Each row was made from one small tree. Brackets hold a mark, then the marks that hang from it, in alphabetical order. Every link used is in the known rows. Write each row's tree.
(in the rows, 128 means zero)
Known rows
[Z [Q E X]]: [147 117 116 153 103  41 129 113 196 115 129 116 136 162 141 125 107 196
 128 106]
[M [Q [E C] U Z]]: [184 155 158 142 125 121  84 130 130 113 163 124 118 145 157 187  99  95
 132 167]
[C [E [Q U Z]] X]: [158  89 189 175 130 134 103 163 136 165 193 119 104 136 134 199  84 130
 109 140]
[U [Q M X Z]]: [105 113 171 166 157 146 185 165 182 117 148 144 112 110 154 167 108 116
 139 154]
[M [Q E Z]]: [162 135 154 113 167  95 129 130 156 115 162 145 141 145 145 179  97 117
 141 133]
[E C [Q M U]]: [180 146 171 162 105 177  97 145 120 130 187 119 123 117 115 175  98  90
 124 180]
[W [Q M Z]]: [145 106 168 148 186 142 177 162 156 134 155 141 126  65 133 193 130 110
 131 158]
[U [Q E M]]: [119 125 140 117 134 137 165 145 176 126 111 156 132 113 168 137 112 110
 143 141]
[C [E Q]]: [141 102 139 130  99 139 139 140 111 174 177 122 134 120  69 145 109 164
 114 130]
[W [Q M U X Z]]: [147 113 169 198 171  95 155 141 151 132 165 118 113 111 150 206 120 114
 128 157]
[W [Q E M U X]]: [146 120 132 174 140  57 144 109 161 130 135 117 134 152 159 172 123 133
 127 117]
[E [C X] Q]: [148 128 148 142  89 150 106 170 170 100 148 122 130 145 110 142 100 137
  99 108]
[C E X]: [113  90 149 155 120 132 137 150 128 155 136 118 116 133 136 139 121 155
 107  99]
[Z [Q M U X]]: [165 128 162 211 131  74 122 125 156 127 162 110 113 128 151 165 100 147
 128 175]
[Q E U X]: [136 129 120 156 107  63  94  89 146 127 132 109 124 200 167 141 114 137
 133 103]
[Z [Q E M U X]]: [172 122 154 192 127  56 113 106 179 125 156 114 124 152 174 165  94 151
 140 149]
[W Q]: [129 124 108 131 129  93 161 142 138 132 105 129 133  97 105 134 142 147
 109 124]
[U [Q E M X Z]]: [111 109 162 148 152 127 176 149 205 116 141 147 124 137 178 168 102 122
 150 131]
[M [Q E U X Z]]: [162 140 153 160 152  51 105 108 154 116 169 122 127 192 162 192  86 121
 136 134]
[Q E M U X Z]: [153 112 179 175 164 113 111 111 162 129 181 121 119 168 196 199 100  99
 157 135]

Which tree is each row?
[152 141 148 144 121 106 125 133 168  95 166 119 134 174 131 171 102 138
 127 117]	[M [Q [E C] X Z]]
[150  72 213 166 166 175 151 181 160 156 214 135 124 109 127 210  85 128
 123 131]	[C [E [Q M Z]] X]
[158 113 161 136 144 160 157 156 170 120 149 133 130  82 146 186 132 114
 134 139]	[W [Q [E C] M Z]]
[191 140 162 170 100 128  92 131 155 124 148 115 115 106 169 160 106 122
 136 182]	[Z [Q [E C] M U]]
[140 135 129 151  72 130 121 140 156 108 162 107 135 163  76 132 107 161
 107 112]	[E C [Q X]]
[151 100 158 170 103 113 103 149 122 165 168 114 114 150 122 167  90 144
  99 124]	[C [E [Q U]] X]
[139 125 100 158 109  26 129 104 157 129 110 111 130 170 144 148 129 156
 114 100]	[W [Q E U X]]
[158 122 154 135 144 116  86 115 139 137 148 128 114 150 186 176 111  97
 148 144]	[Q E U Z]
[174 132 184 178 114 166  89 165 155 109 176 121 119 137 148 183  87  93
 109 150]	[E [C X] [Q M U]]
[134  88 153 148 109 127 133 159 145 156 166 123 129 140  99 151  96 165
 100  99]	[C [E Q] X]
[157 152 123 156 125  31 103  92 141 112 145 118 137 206 148 160  93 137
 124 118]	[M [Q E U X]]
[160 164 124 161  88  69  92 104 135 103 145 105 129 196 138 152 101 132
 114 129]	[M [Q [E C] U X]]
[149 157 131 177 131  49 114 110 119 114 150 113 127 180 126 160  98 130
 114 145]	[M [Q U X]]
[129 107 182 173 175 147 153 139 161 121 183 127 122 133 151 184 112 117
 147 134]	[Q M X Z]
[169 116 169 165 115 129 118 162 211  96 137 126 125 118 180 151 102 146
 123 127]	[Z [Q [E [C X]] M]]
[151 134 132 168 102  78 102 117 140 130 167 111 128 181 108 153  93 143
 116 129]	[E [Q U X]]
[187 128 160 166 135  88 104 119 162 135 151 128 123 116 181 166  98 126
 143 174]	[Z [Q E M U]]
[166 118 193 188 160 128 118 137 155 130 215 124 122 149 135 212  81 105
 138 161]	[E [Q M U X Z]]
[171 122 193 145 138 212 130 171 155 120 206 133 127  93 107 193  97  98
 135 169]	[E C [Q M Z]]
